What can hang from each mark
fonide: fuze garemid mused
luri: falib fuze garemid mused
falib: fonide
garemid: fonide
mused: fonide luri
fuze: fonide luri

Each row was made from one small tree. The marks that hang from a mark follow it in brackets, in alphabetical order. Every link used is in the known rows. Write each row's tree.
In the rows, 100 means zero.
Known rows
fuze[fonide[garemid mused[luri]]]: [96, 111, 142, 79, 103, 97, 106, 97, 95, 100, 110, 97, 113, 110, 103, 99, 89, 106, 49, 129, 99, 92, 93, 111, 104, 99, 93, 103, 111, 103, 100, 113, 105, 102, 110, 112, 109, 108, 87, 99, 96, 104, 96, 79, 106, 91, 99, 95, 92]
fonide[fuze[luri]]: [98, 89, 104, 89, 101, 100, 105, 92, 111, 104, 110, 97, 98, 112, 114, 111, 86, 99, 138, 92, 107, 97, 109, 106, 95, 99, 97, 106, 104, 101, 91, 97, 98, 102, 104, 67, 108, 103, 96, 96, 108, 107, 92, 93, 107, 106, 98, 99, 85]
luri[fuze garemid mused]: [102, 96, 94, 90, 96, 107, 85, 106, 99, 91, 95, 118, 102, 100, 100, 99, 111, 99, 91, 83, 95, 96, 91, 89, 109, 112, 111, 93, 110, 99, 110, 101, 98, 83, 91, 124, 77, 89, 101, 99, 89, 91, 96, 123, 94, 94, 96, 97, 78]
luri[fuze[fonide] mused]: [105, 103, 146, 90, 96, 108, 90, 101, 98, 94, 94, 113, 107, 100, 107, 92, 97, 99, 96, 87, 98, 92, 88, 98, 102, 109, 109, 98, 114, 93, 104, 112, 95, 84, 97, 124, 54, 83, 96, 95, 99, 90, 93, 95, 110, 97, 95, 101, 87]
garemid[fonide[fuze]]: [100, 60, 103, 98, 109, 105, 102, 94, 102, 101, 84, 94, 97, 102, 104, 99, 108, 94, 144, 96, 114, 94, 101, 102, 102, 92, 101, 109, 118, 101, 93, 102, 100, 108, 112, 93, 114, 92, 112, 99, 102, 113, 107, 94, 102, 103, 98, 98, 91]
fuze[luri]: [99, 85, 108, 92, 98, 96, 100, 93, 111, 97, 109, 94, 93, 113, 109, 114, 91, 94, 96, 86, 98, 91, 107, 102, 94, 99, 97, 101, 104, 102, 94, 94, 98, 88, 102, 67, 105, 110, 98, 92, 113, 105, 94, 93, 106, 100, 97, 99, 82]
garemid[fonide[fuze mused[luri[falib]]]]: [99, 71, 94, 91, 104, 104, 104, 103, 96, 107, 110, 91, 99, 99, 99, 96, 105, 102, 100, 99, 109, 109, 96, 100, 98, 95, 96, 103, 94, 107, 98, 89, 103, 108, 113, 114, 100, 113, 104, 104, 102, 104, 116, 100, 99, 91, 105, 101, 126]
fonide[garemid]: [97, 94, 106, 93, 103, 95, 104, 92, 96, 103, 89, 96, 100, 108, 99, 103, 104, 105, 84, 121, 99, 93, 96, 106, 100, 96, 100, 103, 111, 99, 98, 111, 99, 103, 104, 91, 105, 87, 97, 95, 102, 105, 91, 73, 97, 104, 94, 94, 83]
fuze[fonide[garemid]]: [104, 102, 155, 90, 104, 97, 105, 91, 96, 103, 90, 98, 105, 107, 98, 97, 92, 104, 87, 126, 99, 87, 93, 109, 100, 102, 98, 111, 114, 95, 97, 122, 100, 102, 106, 93, 108, 89, 92, 98, 102, 104, 91, 73, 107, 104, 96, 92, 91]
mused[fonide luri[falib]]: [92, 94, 46, 108, 99, 89, 92, 98, 101, 97, 115, 89, 98, 96, 86, 101, 107, 95, 89, 94, 85, 105, 101, 95, 105, 101, 94, 98, 86, 110, 102, 94, 104, 97, 100, 116, 94, 118, 100, 101, 106, 113, 106, 99, 90, 90, 100, 105, 111]
garemid[fonide[mused]]: [103, 59, 107, 104, 105, 104, 103, 99, 98, 103, 82, 93, 95, 102, 106, 99, 109, 93, 60, 95, 105, 93, 102, 104, 101, 98, 100, 104, 118, 98, 95, 93, 100, 92, 113, 83, 112, 96, 114, 98, 105, 101, 109, 96, 100, 103, 101, 95, 93]
fonide[fuze[luri] garemid mused]: [98, 98, 107, 85, 98, 98, 114, 97, 102, 110, 101, 99, 103, 117, 113, 110, 78, 106, 91, 130, 112, 100, 97, 111, 92, 98, 93, 106, 107, 100, 95, 96, 105, 115, 110, 60, 108, 103, 89, 95, 100, 98, 94, 78, 109, 109, 106, 92, 90]
fuze[luri[garemid mused[fonide]]]: [96, 86, 57, 113, 88, 98, 92, 103, 112, 97, 108, 108, 96, 114, 109, 103, 89, 87, 102, 84, 88, 99, 104, 89, 103, 103, 100, 91, 106, 99, 105, 93, 98, 92, 93, 83, 116, 110, 105, 94, 93, 92, 102, 121, 100, 103, 91, 99, 89]
mused[fonide]: [96, 87, 56, 119, 103, 95, 96, 95, 104, 98, 91, 92, 100, 104, 94, 102, 106, 91, 91, 91, 93, 90, 107, 102, 106, 100, 98, 100, 112, 101, 94, 105, 100, 93, 103, 88, 109, 90, 105, 97, 104, 111, 98, 99, 94, 105, 93, 98, 81]
fonide[fuze garemid]: [98, 98, 102, 91, 110, 99, 109, 94, 99, 102, 89, 98, 109, 107, 100, 103, 101, 105, 128, 128, 109, 93, 98, 106, 100, 99, 99, 107, 110, 98, 95, 112, 100, 117, 108, 94, 106, 82, 96, 98, 99, 108, 90, 77, 98, 110, 100, 94, 89]
fonide[fuze mused[luri]]: [92, 100, 89, 83, 106, 98, 104, 96, 101, 97, 109, 93, 109, 108, 99, 107, 101, 101, 100, 95, 109, 97, 108, 105, 103, 95, 94, 104, 108, 106, 92, 100, 105, 106, 108, 110, 106, 109, 91, 99, 100, 103, 96, 104, 96, 92, 98, 93, 84]
luri[fuze mused[fonide[garemid]]]: [99, 90, 54, 115, 98, 104, 90, 101, 95, 100, 92, 111, 108, 103, 95, 95, 103, 102, 83, 127, 101, 97, 83, 101, 109, 107, 105, 94, 111, 96, 109, 109, 100, 104, 98, 121, 53, 83, 101, 99, 93, 98, 102, 79, 97, 104, 95, 96, 85]
garemid[fonide[mused[luri]]]: [97, 61, 97, 94, 105, 100, 99, 100, 101, 98, 110, 91, 101, 103, 103, 102, 106, 93, 63, 96, 104, 97, 101, 104, 104, 95, 95, 102, 115, 107, 96, 94, 103, 95, 112, 109, 112, 119, 109, 103, 100, 104, 112, 101, 103, 85, 97, 96, 91]
garemid[fonide[fuze[luri[falib]] mused]]: [104, 66, 111, 94, 96, 101, 108, 99, 97, 111, 102, 94, 88, 106, 115, 97, 87, 100, 101, 101, 111, 112, 97, 100, 87, 93, 100, 103, 90, 105, 97, 79, 100, 101, 113, 62, 101, 116, 106, 100, 107, 101, 109, 94, 108, 108, 114, 104, 128]
falib[fonide[fuze]]: [101, 127, 98, 120, 107, 104, 109, 97, 105, 99, 87, 99, 102, 90, 94, 103, 108, 101, 146, 92, 107, 91, 116, 108, 99, 92, 103, 108, 104, 95, 89, 106, 97, 111, 95, 97, 108, 80, 104, 99, 104, 103, 93, 97, 102, 107, 96, 99, 86]
fuze[fonide luri[falib mused]]: [106, 105, 152, 84, 90, 101, 100, 105, 106, 106, 109, 103, 95, 106, 114, 96, 81, 101, 101, 92, 85, 105, 90, 90, 87, 109, 102, 101, 88, 99, 102, 100, 95, 85, 97, 97, 72, 112, 95, 96, 110, 87, 94, 83, 108, 102, 104, 110, 132]

Which tree is each row?
[102, 110, 155, 88, 105, 99, 112, 93, 92, 106, 91, 99, 109, 110, 105, 95, 91, 105, 48, 127, 101, 89, 93, 108, 99, 99, 96, 108, 113, 93, 97, 114, 101, 100, 111, 87, 106, 87, 89, 98, 98, 98, 91, 73, 107, 108, 101, 90, 92]	fuze[fonide[garemid mused]]
[105, 138, 100, 114, 101, 101, 113, 110, 99, 109, 86, 106, 100, 88, 93, 92, 104, 112, 142, 131, 99, 108, 92, 96, 94, 92, 108, 98, 86, 93, 103, 104, 95, 121, 91, 132, 70, 80, 99, 100, 97, 83, 95, 72, 90, 113, 102, 103, 138]	luri[falib[fonide[fuze garemid]] mused]
[105, 130, 107, 115, 94, 96, 107, 102, 99, 103, 106, 96, 91, 90, 98, 103, 90, 99, 64, 95, 92, 106, 110, 109, 88, 92, 98, 100, 77, 100, 96, 84, 96, 89, 93, 67, 91, 109, 101, 100, 116, 91, 93, 94, 102, 108, 104, 111, 123]	fuze[luri[falib[fonide[mused]]]]
[101, 63, 101, 100, 106, 105, 106, 98, 99, 106, 85, 94, 99, 105, 108, 97, 106, 95, 105, 97, 112, 94, 101, 102, 98, 90, 99, 108, 118, 96, 94, 95, 98, 106, 119, 85, 116, 91, 106, 99, 101, 106, 108, 99, 102, 106, 105, 95, 96]	garemid[fonide[fuze mused]]
[107, 116, 155, 87, 98, 103, 101, 99, 79, 107, 92, 107, 105, 96, 96, 87, 91, 111, 35, 129, 100, 107, 81, 107, 96, 104, 105, 104, 93, 91, 105, 106, 103, 93, 103, 93, 61, 85, 86, 100, 102, 100, 93, 76, 106, 108, 113, 102, 114]	luri[falib fuze[fonide[garemid mused]]]
[98, 135, 94, 112, 99, 94, 93, 103, 100, 92, 113, 101, 97, 79, 85, 101, 111, 100, 95, 86, 84, 106, 108, 93, 104, 98, 102, 92, 80, 106, 102, 98, 98, 94, 82, 126, 114, 114, 102, 104, 100, 94, 105, 122, 91, 88, 97, 107, 115]	mused[luri[falib[fonide] garemid]]
[111, 108, 148, 91, 95, 105, 88, 105, 94, 100, 95, 112, 100, 96, 100, 88, 99, 104, 93, 88, 92, 104, 81, 91, 97, 117, 111, 95, 94, 93, 108, 106, 95, 83, 94, 130, 37, 87, 97, 96, 108, 91, 94, 89, 101, 100, 104, 107, 118]	luri[falib fuze[fonide] mused]
[107, 116, 149, 88, 94, 103, 91, 103, 86, 99, 98, 113, 101, 92, 98, 86, 97, 103, 44, 89, 95, 104, 90, 99, 99, 115, 108, 99, 92, 92, 111, 102, 101, 78, 94, 87, 88, 89, 91, 98, 97, 99, 97, 121, 102, 103, 109, 105, 104]	luri[falib fuze[fonide[mused]] garemid]
[94, 66, 94, 91, 108, 103, 104, 100, 101, 101, 106, 91, 105, 103, 104, 101, 104, 98, 105, 99, 116, 98, 101, 105, 102, 92, 93, 106, 114, 110, 96, 94, 105, 111, 114, 112, 115, 115, 105, 101, 97, 109, 112, 102, 104, 88, 100, 96, 91]	garemid[fonide[fuze mused[luri]]]
[99, 115, 142, 79, 98, 96, 96, 102, 95, 96, 117, 100, 101, 98, 96, 94, 96, 101, 52, 92, 89, 107, 96, 87, 102, 105, 99, 101, 91, 101, 109, 105, 102, 85, 98, 113, 119, 117, 91, 103, 95, 98, 102, 124, 96, 88, 105, 101, 118]	fuze[fonide[mused[luri[falib garemid]]]]
[101, 128, 103, 117, 109, 102, 114, 98, 101, 103, 85, 100, 105, 94, 94, 101, 104, 106, 135, 129, 109, 93, 106, 114, 97, 90, 102, 104, 106, 95, 93, 113, 97, 124, 96, 100, 109, 80, 98, 102, 97, 103, 94, 77, 102, 109, 97, 98, 92]	falib[fonide[fuze garemid]]
[97, 132, 93, 107, 105, 103, 102, 102, 88, 95, 110, 104, 109, 90, 94, 103, 102, 105, 46, 132, 109, 99, 100, 113, 102, 93, 96, 94, 102, 105, 100, 106, 105, 106, 91, 122, 72, 102, 94, 105, 98, 95, 93, 87, 105, 87, 98, 97, 79]	falib[fonide[garemid mused[luri[fuze]]]]
[97, 139, 90, 109, 97, 96, 100, 101, 103, 95, 110, 101, 100, 82, 89, 101, 109, 103, 141, 94, 97, 107, 111, 95, 102, 98, 100, 94, 81, 106, 101, 96, 103, 107, 82, 127, 120, 110, 100, 106, 95, 96, 105, 124, 94, 91, 100, 108, 116]	mused[luri[falib[fonide[fuze]] garemid]]
[104, 69, 104, 101, 102, 102, 98, 99, 97, 101, 89, 100, 91, 92, 100, 92, 108, 100, 136, 90, 103, 108, 96, 89, 100, 102, 104, 100, 96, 97, 106, 96, 100, 104, 105, 94, 126, 98, 113, 104, 94, 105, 112, 120, 98, 104, 108, 101, 120]	luri[falib garemid[fonide[fuze]]]
[101, 132, 92, 113, 100, 91, 98, 101, 101, 94, 113, 92, 98, 83, 89, 106, 107, 101, 96, 94, 88, 104, 107, 99, 101, 92, 99, 97, 81, 107, 97, 99, 98, 98, 89, 128, 90, 114, 102, 103, 112, 97, 102, 98, 93, 90, 95, 110, 117]	mused[luri[falib[fonide]]]
[95, 93, 47, 116, 98, 103, 97, 104, 110, 97, 86, 109, 105, 108, 96, 94, 103, 95, 143, 88, 97, 98, 101, 86, 112, 105, 99, 94, 109, 98, 105, 103, 101, 108, 94, 114, 115, 87, 104, 99, 82, 93, 105, 124, 92, 110, 94, 97, 91]	luri[garemid mused[fonide[fuze]]]
[95, 100, 49, 107, 95, 96, 74, 100, 93, 90, 115, 103, 100, 92, 87, 94, 105, 96, 78, 89, 89, 114, 97, 91, 110, 106, 100, 86, 86, 108, 113, 96, 104, 87, 90, 117, 87, 114, 98, 105, 97, 108, 105, 130, 92, 85, 103, 105, 96]	mused[fonide luri[falib fuze garemid]]
[97, 95, 61, 112, 91, 94, 96, 101, 103, 101, 109, 100, 90, 102, 102, 99, 87, 96, 132, 91, 96, 113, 106, 92, 96, 106, 95, 98, 84, 101, 104, 91, 100, 101, 97, 64, 125, 109, 102, 99, 97, 109, 104, 120, 99, 110, 106, 103, 112]	mused[fonide[fuze[luri[falib garemid]]]]
[102, 57, 105, 97, 97, 108, 104, 104, 113, 106, 102, 102, 96, 114, 124, 103, 90, 98, 155, 93, 112, 98, 96, 94, 91, 98, 100, 106, 114, 103, 98, 89, 96, 108, 111, 95, 94, 111, 110, 97, 102, 96, 106, 91, 113, 103, 102, 98, 104]	garemid[fonide[fuze[luri[mused]]]]
[100, 63, 103, 98, 104, 107, 102, 101, 98, 102, 85, 100, 97, 102, 106, 96, 103, 96, 104, 92, 113, 96, 103, 99, 104, 97, 99, 104, 118, 97, 100, 95, 102, 104, 112, 82, 142, 93, 109, 103, 87, 104, 109, 126, 102, 106, 102, 92, 92]	luri[garemid[fonide[fuze mused]]]
[101, 127, 100, 113, 91, 105, 103, 108, 113, 95, 102, 115, 93, 97, 111, 107, 92, 98, 154, 86, 102, 98, 110, 94, 96, 99, 103, 96, 99, 100, 99, 98, 95, 105, 84, 98, 114, 103, 102, 98, 93, 81, 95, 121, 107, 105, 94, 101, 98]	falib[fonide[fuze[luri[garemid mused]]]]
[101, 133, 95, 112, 103, 97, 89, 104, 94, 95, 115, 99, 98, 78, 85, 101, 111, 100, 91, 93, 96, 105, 102, 105, 100, 100, 103, 92, 81, 106, 102, 99, 99, 92, 85, 131, 55, 112, 99, 104, 110, 100, 98, 100, 99, 83, 102, 114, 106]	mused[luri[falib[fonide] fuze]]
[97, 88, 51, 116, 98, 97, 91, 102, 106, 94, 90, 109, 102, 109, 96, 97, 107, 90, 99, 86, 87, 95, 100, 86, 112, 109, 103, 90, 111, 98, 108, 100, 97, 93, 95, 113, 112, 93, 107, 98, 89, 93, 103, 123, 92, 106, 90, 98, 87]	luri[garemid mused[fonide]]
[96, 86, 58, 112, 95, 98, 101, 94, 110, 102, 104, 97, 97, 111, 107, 109, 86, 92, 138, 94, 107, 98, 111, 105, 94, 98, 94, 106, 106, 101, 92, 96, 100, 108, 105, 58, 109, 105, 100, 95, 106, 112, 98, 99, 108, 109, 98, 100, 82]	mused[fonide[fuze[luri]]]
[95, 103, 89, 83, 96, 92, 90, 102, 100, 91, 117, 96, 94, 97, 91, 105, 109, 101, 87, 86, 85, 108, 99, 86, 107, 107, 99, 96, 86, 106, 108, 95, 103, 89, 92, 119, 116, 117, 98, 102, 97, 102, 102, 123, 88, 86, 101, 103, 107]	mused[luri[falib garemid]]
[105, 133, 98, 117, 103, 96, 108, 102, 100, 101, 89, 95, 98, 83, 88, 99, 108, 101, 140, 95, 100, 102, 110, 103, 95, 98, 107, 103, 84, 94, 94, 96, 97, 110, 89, 101, 93, 86, 102, 103, 109, 98, 94, 95, 94, 106, 102, 109, 123]	luri[falib[fonide[fuze]]]
[100, 131, 98, 116, 105, 105, 112, 102, 104, 102, 88, 98, 104, 93, 95, 101, 108, 99, 108, 98, 108, 91, 117, 109, 97, 90, 105, 102, 103, 92, 90, 96, 98, 109, 98, 91, 109, 81, 99, 101, 103, 95, 93, 101, 98, 110, 97, 97, 94]	falib[fonide[fuze mused]]
[94, 108, 91, 81, 97, 96, 98, 104, 100, 101, 114, 99, 102, 99, 96, 98, 103, 106, 95, 90, 98, 113, 101, 92, 105, 105, 96, 97, 87, 106, 104, 94, 104, 103, 99, 114, 119, 111, 93, 105, 93, 96, 104, 128, 92, 92, 103, 98, 114]	fonide[fuze mused[luri[falib garemid]]]
